Each row was made from one small tree. The marks that hang from a mark follow it in brackets, in alphabetical order. Every link used is in the known rows. Write each row's tree.
Known rows:
F(L V(H)): [ 14  -9  -7 -26 -30  -5 -33  -9  18 -31  -4  19   1  -7 -27   8   4 -10
 -20   4   9  -1 -24  -3 -14  10   3   8  10 -12 -12 -17 -11 -12  14   3
   7 -28  -7  20   7  11   8  30]
Y(C Q): [ 17  -1  10 -15 -13 -13  -6 -13  10   0  14   5  11  -7 -10  16  10   3
 -20   5  21 -10   0 -11  -1   3   3   7   8 -21   1 -21 -14 -13   1  -1
  -4 -11   7  23  -1   1  19  27]
P(V(F(L))): [  5  -2  -2 -10 -31  -3 -18  -6  23  -6  15   8   4  -8 -13  -2 -18  -4
 -27  -4  12 -13 -20   0  -2   4  -1   8  -1 -14 -10 -13 -12 -17  10  -5
  23 -23  -6  19   8   6  10  34]
V(F(Q) H(G R(L))): [ 22   5 -21 -17 -24   1 -23 -10  38 -37   4  13  11 -14  -5  15   4  11
 -15  -1  15  -2 -30  -1  23 -11   4  12  -8 -34   4 -35 -11 -20   4  -9
  15 -26   3  28  -3   5   6  40]
L(V(H)): [ 15  -3   0 -23 -25 -12 -11   0  16 -22  -4  22  12 -15 -15   1   8 -10
 -18   4   9   0 -16  -4  -4   7   0   7   1 -15   8 -18 -12 -11  11  12
  -8 -17   1  14  -3  10   7  28]
Y(C G Q(F(L(V)))): [ 20  -9   1 -13 -23 -18  -4  -2  31 -30  30   3  12 -13  -6  16   1   4
 -26   8  16   0 -18 -13  -2  -3 -14   8   4 -11  -7 -38 -18 -13   7  -1
  23   0  -1  22  -2   3  12  46]
J(P(V(F(Q) H(G) L))): [  9  -4 -12 -13 -28   3 -18 -18  44 -28   9  10  20 -37  -1  11  -7   9
  -9  -1  15  -1 -46 -10  -1   1   6   5  -2 -31  -1 -29 -13 -16  -4  11
  17 -23  -4  16 -15  11  12  36]
V(H(G R)): [ 25   4  -6 -16 -25  -4 -20 -12  26 -21  -4   9  14 -18 -11   4   8  12
 -22  -5  16  -5 -16   2  12  12   1  11  -5 -25  22 -23 -13 -13   5   8
   4 -28   9  26 -10   3  10  29]
V(P): [  8  -5   6 -21 -17 -12 -18  -7  25  -2   6   4   9 -15 -17   5   0  -7
 -12  -6  11 -13   0   7   3  11   7   3   6 -28   3 -17  -9 -16  11   4
  -9 -15   3  20  -2  -1   6  23]
G(Y): [ 25 -11  14 -16 -12  -6 -22  -2  19 -22  -4  10   9   0 -14   8  -6  -8
 -17  -6  11 -14   4   6   0   8   0  13   0 -23   5 -19 -13 -14   9  -2
  -8 -10   7  29   4   2  12  30]
G(Y(Q)): [ 26  -8  10 -19 -11  -6 -14   2  14 -19   0   7  11   0 -11  20  -3   2
 -15  -1  11  -9   3  -2  -1   4   1  10  -1 -24   1 -26 -14 -18   7  -1
   0 -11  12  26   5  -1  16  32]
J(P(V(F(L Q)))): [  2  -7   6 -12 -24   0 -22 -12  31 -11  16   4  11 -16  -9  12 -10   1
 -17  -2  13 -13 -32   8  -4  -6   2   5   3 -24 -13 -27 -10 -16   8   1
  21 -23  -5  23   3   5   7  42]
Q(F(V(L P))): [ 18 -14  -7 -31 -22  -6 -26 -12  40 -32   8   8  13 -23 -11  -2 -10   4
 -13  -5   8  -3 -19  -3   6   9   4  -3   3 -22 -13 -25 -10 -18  10   4
  16 -13  -9  17   5   4   6  32]
Y(C Q(F(V(H(G R))))): [ 35   1 -15 -21 -23 -11 -15 -21  37 -45  13   7  14 -28  -3  17  16  20
 -31   4  19   5 -28 -22  16   6  -4   7   0 -17   7 -45 -13  -8  -2   3
  22 -22   6  24 -10   1  11  40]
V(H(R)): [ 21   8  -2 -23 -19  -4 -26  -7  17 -18 -10  13  13 -13 -14   2  12   3
 -23  -1  14  -5 -11   6   8   7   4   6  -1 -22  15 -22 -10 -15   6   7
  -5 -23   9  25  -4   2   9  26]
G(Y(C Q(F(V(L P))))): [ 29 -17  -1 -31 -14  -8 -24 -15  48 -46   7   4  12 -26  -3  22  -4   7
 -18  -3   8  -1 -13 -15   1   3  -3   0   5 -24 -26 -46 -12 -17   5  -3
  12   0  -9  20  -3   3  14  41]
F(L Q): [  8 -15   6 -13 -19   2 -21  -6  14 -16   9  10   5   1 -14   6  -2  -5
 -10   1  15  -8 -11   8  -1  -1   2  15   6 -22 -13 -23 -13 -18  15  -3
  10 -22   2  24   8   0  12  33]
Y(C G Q(F(V))): [ 31  -8  -2 -11 -15 -19  -5  -8  24 -28  31   0  10 -11  -6  16   9   4
 -25   6  24  -1 -14 -24   7   8  -6   6  11 -15   4 -38 -15  -4  -2   1
  19  -4   7  25   5   3  16  39]
P(J V): [  8 -11   6   4 -27   0 -15  -7   6   0   5   8  11 -13  -9 -14  -3   4
 -25  -1  13 -14   3   0  -7   8   1   6  -1 -16  18 -10 -17 -11  -4   9
  -1 -18  11  22   8   7  16  24]
G(Y(Q(F))): [ 34 -11   8 -20 -10  -9 -14   5  19 -37   9   8  16   0  -6  16  -9   5
 -16   2  11  -8  -5  -9  10   3  -2  14  -6 -20   4 -30 -13 -20   8  -1
  10  -6  14  26   6  -5  14  41]
V(F H P(J)): [  6  -1 -17 -16 -18 -13 -27   0  28 -17  -5   7  14 -21 -12   8   7   4
 -17  -3   9 -11 -10 -11  10   7   9  -1  -4 -28  16 -18  -8 -18  -2   4
 -12  -6  -1  15  -2   7   3  26]
J(P(V(H))): [ 12   4  15 -18 -25  -8 -17 -15  15 -13  -9  12  18 -25 -18   3   2  -9
 -17   4  11  -7 -23   2 -20  11   7   2   5 -21  12 -19 -12  -9   2  17
  -7 -23   6  23  -9  12  11  26]
Q(F(L V(H(G)))): [ 24 -12 -15 -21 -30  -6 -29  -8  32 -56   9  13   7 -17 -19   5  -7   4
 -22   5  13   1 -36 -13  -1  16  -2  15  -2 -12  -4 -27 -12 -14  13   1
  24 -23  -4  24   2   7   6  38]
C(Y): [ 25 -10  17 -15 -17   2 -15  -5   6  -2  -2   5  11  -1 -13   9  -5   2
 -17  -7  12  -8  -4   4   4  12   1   9   1 -24   6  -8 -11 -16   6   5
  -4 -10   8  24  16   1  15  30]
R(H(G) L(V(F(Q) P))): [ 13  -6 -17 -19 -19 -11  -7  -3  51 -39   9  19  10 -20  -5  21   0   4
  -5  -2   5   2 -27  -1   8  -7   4   9  -6 -37 -18 -39  -8 -14   9 -11
   9 -20 -10  31  -7  11   3  43]
R(H(G(Y(C)) V)): [ 36 -13   3 -11 -15  -7 -17 -10  32 -41  -5  13  10  -9 -10   9   2   7
 -23  -6  17  -6  -1  -6  -7  14  -8  21  -5 -20  -2 -22 -13   1  -2  -2
  -8 -18  -1  44 -13   4  12  35]
F(L(V(H P(J))) Q): [ -2 -17 -11 -17 -28  -3 -27  -4  31 -34  -5  19   8 -24 -13  13  11  -1
 -10   4   2   0 -18   5  -9  -2   0   4   1 -23 -11 -33 -12 -18   7   7
  -4 -12  -5  14  -3   7   3  35]
V(F(Q) L P(J)): [  1 -15 -16 -11 -16   2 -29  -7  37 -13   9   2  13 -19   1   6  -2  14
  -9  -6  10 -11 -11  -3  18  -5   7   0  -5 -36  -5 -23 -11 -27  -3  -2
   3  -4  -4  14   4   3   9  32]
P(V(H L)): [  8  -4  -2 -17 -32   2 -20 -10  20 -16  -7  18  14 -22 -14 -10  -5  -8
 -15   5  10   0 -22  -9 -15   8   5   4   2 -16  -1 -14 -16 -14   2  12
   2 -25  -1  14  -5   9  18  23]

Write each row's tree:
[ 27  -2   2  -9  -9 -23  -3  -7  20 -18  29  -3  14 -11  -5  16   6   5
 -23   7  25  -7  -5 -22   9   4  -5   9   6 -21   9 -33 -16 -10  -1   4
  12   2  12  25   0   0  17  37] -> Y(C G Q(F))
[ 29  -8   6 -12 -18  -3  -2   1  10   1   9  -1   9   1 -11  26   1   6
 -17  -3  15  -1  -5  -8   4   9  -3   6   7 -27  12 -25 -15 -13  -4   4
   9  -5  15  25  15   2  19  37] -> C(Y(G Q))
[ 27  -3  -3 -10 -12 -17  -1   4  15 -18  27  -2  14  -5  -8  13  -1   8
 -20   6  21  -5  -8 -17  14   6  -4   9   1 -22  17 -30 -15 -15   1   2
  19  -4  16  23   7  -3  16  38] -> Y(G Q(F))
[ 19  -2  -2 -23 -22 -10  -8  -3  41 -29  -3  17   9 -22 -16  11  -1  -1
  -9   0   3  -1 -14   7 -11   5   1   7  -1 -31  -9 -27 -11 -12  15  -3
  -3 -25  -9  35  -7  16   4  35] -> R(H(G) L(V(P)))
[ 14 -18 -22 -12 -29   4 -15  -9  40 -19  24   8  11 -17   1  -1 -14  22
 -12 -11  19  -1 -27  -6  20  -3  -2  11  -8 -29  -9 -20 -12 -17  -3   0
  30 -21  -4  20  -2  -1  10  35] -> H(G V(F(Q) L))
[ 23  -6 -22 -16 -25  -1 -17  -2  37 -27   7  13  14 -12  -5  -6 -11  21
 -20  -7  17  -1 -24 -14   6   8  -1  12 -12 -21  -6 -13 -11 -13  -1  -2
  20 -27  -9  31  -4   9  11  36] -> R(H(G V(F L)))
[ 35   2 -14 -26 -30  -1 -29 -13  38 -56   4  15  12 -20 -14   2   0  11
 -23   2  11   4 -30  -3   9   3  -3  10  -6 -20   5 -34 -12 -13  10  -1
  24 -29   2  32   3   8   4  39] -> Q(F(V(H(G R(L)))))
[ 36  -2   6 -16 -21   4 -29 -11  35 -32  -3   6  10  -7 -12  11 -10  11
 -18 -11  10 -10  -2  18   4  -2  -7  15  -8 -32   6 -34 -16 -18  12 -10
   8 -20   4  42   1   4   6  37] -> H(G(Y) R(L))
[ 36  -6   4 -11 -15  -6  -3   2  15 -18  15  -4  14  -3  -7  23  -5  11
 -18   1  17   0 -12 -16  14   8  -6   9   0 -23  14 -29 -14 -14  -3   4
  21   2  17  24  18  -2  18  44] -> C(Y(G Q(F)))
[  6  -3  -9 -10 -29   1 -22 -13  41 -29  12   7  11 -29 -10  17  -5   4
 -13   0  15  -6 -49  -3  -4   0   3   9   0 -27  -5 -32 -10 -14   4   5
  23 -26  -3  23 -13   8   7  42] -> J(P(V(F(L Q) H(G))))
[  6 -14   1 -14 -23 -12 -15  -3  25  -6   3  10  10 -24 -12   1   3   6
 -18  -6   4 -10   3   7  -2   7  -2  -1  -2 -22   7 -20 -12 -14   3  10
 -12  -7  -1  17   1   8   3  28] -> L(V(P(J)))
[  4  -7   2 -15 -21   5 -17 -14  34 -11  15   6  18 -26   1   4 -11   6
 -11  -4  13  -7 -32   2   0  -7   6   0   1 -29  -8 -27 -11 -19  -1   6
  18 -19  -3  17   0   6  13  36] -> J(P(V(F(Q) L)))
[ 27 -15  11 -21 -19 -10 -15  -3  33 -48  12  12  11 -11  -4  23  -7   2
 -26   3   8  -5 -14  -7  -5  -4 -15  14  -4 -10 -20 -41 -15 -19  14  -7
  13   0  -5  24  -1   0   9  49] -> G(Y(C Q(F(L(V)))))
[ 32 -17   1 -24 -15  -4 -25 -12  32 -51  10   8  14 -15  -1  16  -5  11
 -21   1  10   1 -16 -19  -1   1  -5   7   1 -17 -19 -39 -17 -16   4  -4
  17  -3  -4  22   4   4  18  40] -> G(Y(C Q(F(V(L)))))
[  4 -22 -18 -16 -26  -1 -38 -11  30 -38  -6  13   1 -19 -20  13  14   0
 -12   1   5   0 -20   0  -6   4   5   0   7 -24 -16 -34 -10 -14   4   4
  -1 -18  -7  20   6   8   4  32] -> F(L Q V(H P(J)))
[ 25  -7  14 -15  -9 -12 -12  -9  18 -19   3   5  11  -5  -8  23   5  -1
 -20   0  15 -12   6  -7  -3   3  -2  11   2 -23  -3 -30 -16 -12   4  -3
  -8  -5   7  26  -4   0  16  32] -> G(Y(C Q))
[ 32  -4 -12 -17 -18 -21 -11  -8  25 -41  17   7  11 -17 -11  19  16  -4
 -25  11  23   5 -23 -34   3   8  -4   5  11 -14   5 -42 -14  -1  -7   6
  11  -5   7  19  -1   6  17  38] -> Y(C G Q(F(V(H))))
[ 19   2  -6 -21 -17 -13 -14   7  22 -34  -1  24  13  -3 -13   5  -4  -7
 -17   5   5  -2 -19  -1  -1  -6   3  10  -7 -22  -9 -19  -8 -14  11 -11
   3 -21  -9  33   4  18   6  40] -> R(H L(V(F)))
[ 11  -1 -10  -8 -34  12 -30 -12  20 -16 -12  13  19 -29  -6 -17   2  17
 -26  -1   7  -2 -16   0  -4   4   1   0  -5 -17  11 -19 -17 -18  -7  14
   4 -25   5  20   1  10  16  27] -> P(J V(H(R) L))
[ 15  -9 -11 -33 -27 -11 -35  -8  39 -45  -2  13   7 -21 -25  12  -3  -9
 -18   2   5  -3 -30  -6  -4  10   3   4   5 -16 -17 -32  -7 -15  15   2
  11 -17 -10  19   3   6   0  36] -> Q(F(L V(H P)))
[ 12   2  -1 -35 -29 -13 -18  -4  35 -23 -11  21   9 -24 -22   9   1 -15
  -8   5   2   0 -16   7 -12  -2   5   0   2 -26 -10 -26 -11 -15  13   3
 -11 -17 -10  19  -8  15   0  26] -> R(L(V(H P)))
[ 22  -2  10 -14 -10 -15  -5 -11  13 -16  20   3  15  -8  -4  12   4   7
 -22   7  19 -10  -8 -17  11   3  -1  10   0 -18   3 -26 -13 -15   4  -1
   7  -7   9  21   0  -3  15  34] -> Y(C Q(F))
[ -2 -12 -22 -12 -20  -3 -34  -3  33 -31  -2   7   8 -18 -11  15   5   5
 -13   0   9  -9 -22  -5   8  -3   7   5  -3 -30  -8 -29  -9 -23   1  -5
  -1 -10  -7  19  -1   5   4  37] -> V(F(L Q) H P(J))
[  3 -10 -10 -21 -19 -15  -4  -2  43 -12  17  14  10 -22   0  14   1  -2
 -12  -9   9  -5 -18   4  20  -3   4   0   1 -30  -8 -35  -7 -16   7  -1
   6  -9  -4  10  -2  -1   5  34] -> L(V(F(Q) P))
[ 18   4  -2 -25 -27  -6 -16  -4  25 -21  -8  22  15 -21 -11  -2  13   2
 -26  -1   7   1 -16   8   7   2  -3   5   1 -17  11 -25 -11 -11  10  11
  -3 -22   3  17  -5   7   6  32] -> L(V(H(R)))
[ 24 -12   1 -21 -20  -7 -18 -18  24 -34  20   7  13 -16  -5   9   2  11
 -20   5  16   1 -19 -19   1  -1   1   2   4 -14 -14 -30 -13 -16   2  -1
  21 -11  -3  16   4   2  17  35] -> Y(C Q(F(V(L))))
[ 18  -9 -14 -12 -30   1 -23 -13  40  -6   5  -2   9 -31  -8  -8   2  36
 -26 -19  14 -11   1  14  15   8  -7   1 -11 -29  19 -22 -11 -12  -5   8
   8 -22   5  30  -3  -3   0  30] -> H(G R V(P(J)))
[ 20 -11   2   7 -23  -3 -21 -16  24 -36  -6   9  12 -27  -6   4   5   3
 -25  -3  13 -10  -5 -14 -12  14  -6  14  -7 -17  15 -23 -22  -4 -12   9
 -14  -9   6  27 -13   9  16  28] -> P(J V(H(G(Y(C)))))
[ 25  -1 -11 -21 -34  -3 -22  -5  41 -48   8  14  15 -27  -8   1  -4  16
 -27  -1   6   2 -34   3  12   5 -11  15  -9 -14   4 -32 -13 -18  16   5
  25 -23  -3  22  -8   5   1  45] -> Q(F(L(V(H(G R)))))
[ 25 -17  -5 -24 -25  -8 -17  -6  49 -24   3   5   7 -21 -12  10 -12   7
 -16 -18  14 -12   2   8   2  13  -8  10  -5 -28   3 -26 -10  -8   3   3
   2 -15   1  29  -9  -3   3  31] -> H(G(Y) V(P))
[  9 -14  -5 -15 -21 -10  -6   2  29 -16  19  17  12 -11   1   9  -2  -3
 -15  -4  12  -3 -20   1  21  -5   1   9  -2 -25  -1 -26 -10 -15   7  -1
   9 -13   1  12   7   2   9  37] -> L(V(F(Q)))
